Each row was made from one path, in order. Every step used is in the known rows, and no mark comes twice. Write each row's path.
Known rows:
Y/P: | -36 | -10 |  28 | -10 | -13 |  -3 | -46 |  -3 |  13 |  16 | -15 | -23 |  -4 |  13 |  -1 |  14 | -35 |   7 | -52 |  14 |  82 |
A/Y: | -10 | -18 |  22 | -30 | -31 |  10 | -52 |  -9 |  -3 |  19 | -23 | -17 |  -4 |   9 |   0 |  11 | -31 | -22 | -44 |  10 |  68 |
L/A: | -47 | -17 |  17 | -32 |  -1 |   8 | -41 |  -4 |  22 | -15 |  -5 |  17 |  -7 |   3 |   0 |  38 | -37 |  -2 | -54 |  24 |  24 |
N/P/S/A: | -33 |   5 |  21 | -28 |  59 |   1 |  -9 | -24 | -13 |  -5 |   8 | -46 |   9 |   4 |   2 |  38 | -39 | -29 | -51 |  39 |  13 |
L/P/Y: |   4 |   2 |  22 | -27 | -10 |  -6 | -31 |  19 |  -8 |   0 | -10 |  35 | -34 |  22 |   0 |  28 | -10 |  -8 | -53 |   2 |  17 |
S/P/Y: |  -4 |  -3 |  16 | -48 |  44 | -20 | -21 |   3 | -30 |  17 | -14 |   3 | -21 |  25 |   0 |  28 | -38 | -27 | -49 |   2 |  66 |
Y/A: | -40 | -10 |  18 | -23 |  22 |  -4 | -43 |  -8 |  53 |   7 | -32 | -29 | -13 |   6 |  -1 |  19 | -38 |  -3 | -44 |  15 |  89 |
L/A/N: | -35 | -21 |  11 | -28 |  -3 |  14 | -39 | -22 |  13 | -14 |  -2 |  11 | -11 |   0 | -10 |  32 | -36 |  34 | -57 |  20 |  21 |
S/P/Y/A: |  -7 |   0 |  16 | -41 |  78 | -19 | -17 |   5 |   9 |  15 | -29 | -10 | -26 |  22 |  -4 |  19 | -32 | -10 | -46 |   6 | 100 |
A/L/P/Y: |   7 |  -7 |  28 | -39 | -26 | -16 | -27 |  -6 | -36 |  16 |  -1 |  40 | -28 |  16 |   2 |  27 | -11 |  -1 | -48 |  -2 |  -1 |
S/A/N/P/Y: |  18 |   6 |  15 | -30 |  57 |   5 | -10 | -19 | -54 |  -7 |  -4 | -10 | -37 |   7 | -12 |  17 | -31 |  32 | -43 |  10 |   4 |
N/P: | -31 |  -3 |  24 | -20 |  -9 |  -3 | -46 |  -4 |  -2 |   5 |  -8 | -21 |  -5 |   8 |   3 |  13 | -41 |   0 | -50 |  17 |  38 |
L/A/Y/P/N: | -20 | -28 |  26 |  -1 | -49 |  25 | -34 |  12 |   8 |  -5 |  -8 |   2 |  -7 |  -9 | -26 |   7 | -11 |  43 | -60 |   9 |  66 |
N/P/Y: |   2 |  -5 |  22 | -22 |   0 |  -4 | -43 |  11 | -21 |  -2 | -13 |  -8 | -36 |  11 |   3 |  11 | -32 |   2 | -44 |   8 |  48 |
S/P/L/A/N: | -40 | -19 |  12 | -41 |  -6 |   2 |  -9 |  -9 |  16 |  21 |  15 |  15 |  -2 |   1 | -14 |  38 | -31 |  18 | -49 |  12 | -30 |
L/P: | -31 |   1 |  24 | -26 | -19 |  -7 | -35 |   4 |  16 |   3 |  -7 |  22 |  -2 |  17 |   2 |  32 | -20 | -12 | -61 |  12 |  -2 |
N/P/L: | -32 | -12 |  25 | -17 | -46 |   1 | -35 |   2 |  27 |  23 |   0 | -27 | -14 |  -2 |   2 |  19 | -32 |  -7 | -38 |   5 |  -6 |
A/N/P: | -21 |  -9 |  18 | -18 | -10 |   3 | -47 | -20 | -13 |   5 |  -3 | -28 | -11 |   5 |  -5 |   8 | -40 |  32 | -52 |  14 |  25 |
N/P/Y/A: |  -3 |  -4 |  22 | -14 |  32 |  -3 | -40 |  16 |  22 |   0 | -27 | -21 | -46 |   8 |  -1 |   1 | -26 |  20 | -40 |   9 |  81 |

Which path is each row?
| -37 |  -3 |  30 | -29 |  -5 | -15 | -32 | -17 |  24 |  28 |  -9 |  15 |  -3 |   9 |  -2 |  19 | -17 |  11 | -50 |   8 |  12 |	Y/A/L/P
| -29 |  -2 |  28 | -38 |  44 |  -8 |  -3 | -51 | -46 |  14 |  17 | -41 |  16 |   1 |   2 |  37 | -39 | -24 | -46 |  36 |  -1 |	N/P/S/A/L
|  -9 |  -1 |  25 | -29 |  36 |  14 | -19 | -18 | -28 |   4 |   1 | -48 |  13 |   3 |  -1 |  20 | -27 | -26 | -44 |  37 |  27 |	N/P/S/A/Y
| -40 | -10 |  27 | -28 |  -5 | -12 | -21 | -22 |  30 |  20 |   2 | -18 |   6 |   7 |   1 |  34 | -13 |  -8 | -54 |  29 |  34 |	Y/A/L/P/S
| -32 | -16 |  16 | -19 |  -3 |  16 | -41 | -14 |  -2 | -13 |  10 |   7 | -11 |  -2 |  -9 |  15 | -35 |  51 | -56 |  25 |  -4 |	L/A/N/P
| -45 | -21 |  19 | -30 | -42 |  11 | -28 |   6 |  54 |   7 |   5 |  10 | -11 |  -6 |  -1 |  44 | -28 |  -3 | -41 |  14 | -19 |	P/L/A
| -24 | -28 |  22 | -29 | -68 |  26 | -37 |   9 |  35 |  20 |  -3 |  11 | -10 |  -6 |  -5 |  25 | -18 |  -4 | -34 |  11 |  -5 |	P/L/A/Y
| -29 |   8 |  25 | -35 |   3 |  -9 |  12 | -36 | -42 |   8 |  10 |  28 |   1 |  -3 | -19 |  44 | -10 |  12 | -64 |   0 | -56 |	S/A/L/P/N
| -29 | -11 |  13 | -22 |  18 |   2 | -40 | -23 |  45 |   6 | -25 | -32 | -18 |   4 | -10 |  15 | -36 |  32 | -48 |  13 |  81 |	Y/A/N
| -28 |  13 |  29 | -46 |  21 | -15 |  -1 | -36 | -36 |  19 |  10 |  32 |   6 |  10 |  -2 |  41 | -21 |  -8 | -53 |  11 | -58 |	S/A/L/P
|  -9 |  -2 |  31 | -18 |  28 |  10 | -25 | -11 | -14 |  21 | -16 | -20 |   1 |  10 | -10 |   6 | -27 |   1 | -44 |  16 |  53 |	S/A/Y/P
| -14 | -19 |  31 | -11 | -34 |   8 | -52 |   4 |   2 |  27 | -22 | -24 |  -2 |  12 |  -5 |  -7 | -26 |   3 | -46 |  12 |  94 |	A/Y/P
| -20 |   7 |  14 | -32 |  41 |   5 |   3 | -31 |  -8 |  -6 |  16 |  -3 |   7 |  11 | -10 |  51 | -16 |  -3 | -67 |  33 | -25 |	L/P/S/A/N
|   6 | -13 |  11 | -23 |  28 |   3 | -35 |  -9 |  24 |   3 | -31 | -20 | -50 |  11 | -11 |  12 | -26 |  38 | -43 |   3 | 101 |	P/Y/A/N
| -32 | -13 |  22 |   1 | -29 |   1 | -31 |  -2 |  12 |   2 | -13 | -29 | -10 |  -2 | -18 |  16 | -24 |  24 | -63 |  -1 |  85 |	Y/P/N
| -33 | -13 |  27 | -36 | -33 | -13 | -22 | -25 | -15 |  19 |  13 |  -3 |  16 |  12 |   4 |  43 | -17 | -27 | -57 |  26 |   0 |	A/L/P/S
| -37 | -27 |  22 |  -6 | -50 |  17 | -28 |   3 |  36 |  15 |  10 |   1 | -18 |  -7 | -17 |  19 | -19 |  54 | -45 |  11 |   0 |	Y/P/L/A/N
| -36 |  -1 |  17 | -39 |  59 |   1 |  -6 | -30 |  -2 |  -7 |  -3 | -40 |   8 |   9 |   3 |  56 | -39 | -46 | -51 |  36 |  33 |	P/S/A
|  -6 |  -3 |  25 |  -8 |   4 |  17 |  -8 | -10 | -19 |  11 | -14 | -28 |  -4 |  -3 | -25 |   8 | -15 |  18 | -56 |   3 |  51 |	S/A/Y/P/N
|   8 |  -1 |  15 | -18 |  19 |   1 | -27 |  11 |  25 |   0 | -18 |  19 | -43 |  14 | -13 |  15 |  -4 |  45 | -53 |   2 |  46 |	L/P/Y/A/N
| -32 |  -6 |  22 | -49 |  43 |  -9 |  -2 | -59 | -36 |  15 |   8 | -35 |  13 |   3 |   3 |  52 | -39 | -39 | -44 |  31 |  17 |	P/S/A/L
| -17 | -23 |  29 |  -9 | -22 |  12 | -42 |  -1 |   4 |  22 | -11 | -56 |   7 |   9 |  -3 |   8 | -20 | -16 | -49 |  29 | 115 |	A/Y/P/S
| -26 | -21 |  22 | -43 | -18 |  12 | -16 |   7 |  16 |  33 |   5 |  17 |   5 |   6 |  -8 |  26 | -23 | -13 | -39 |  10 |  -9 |	S/P/L/A/Y
| -29 |  -7 |  18 | -11 |  16 |   5 | -43 | -15 |  26 |   6 | -16 | -41 | -19 |   0 | -10 |  -2 | -35 |  47 | -48 |  14 |  58 |	Y/A/N/P
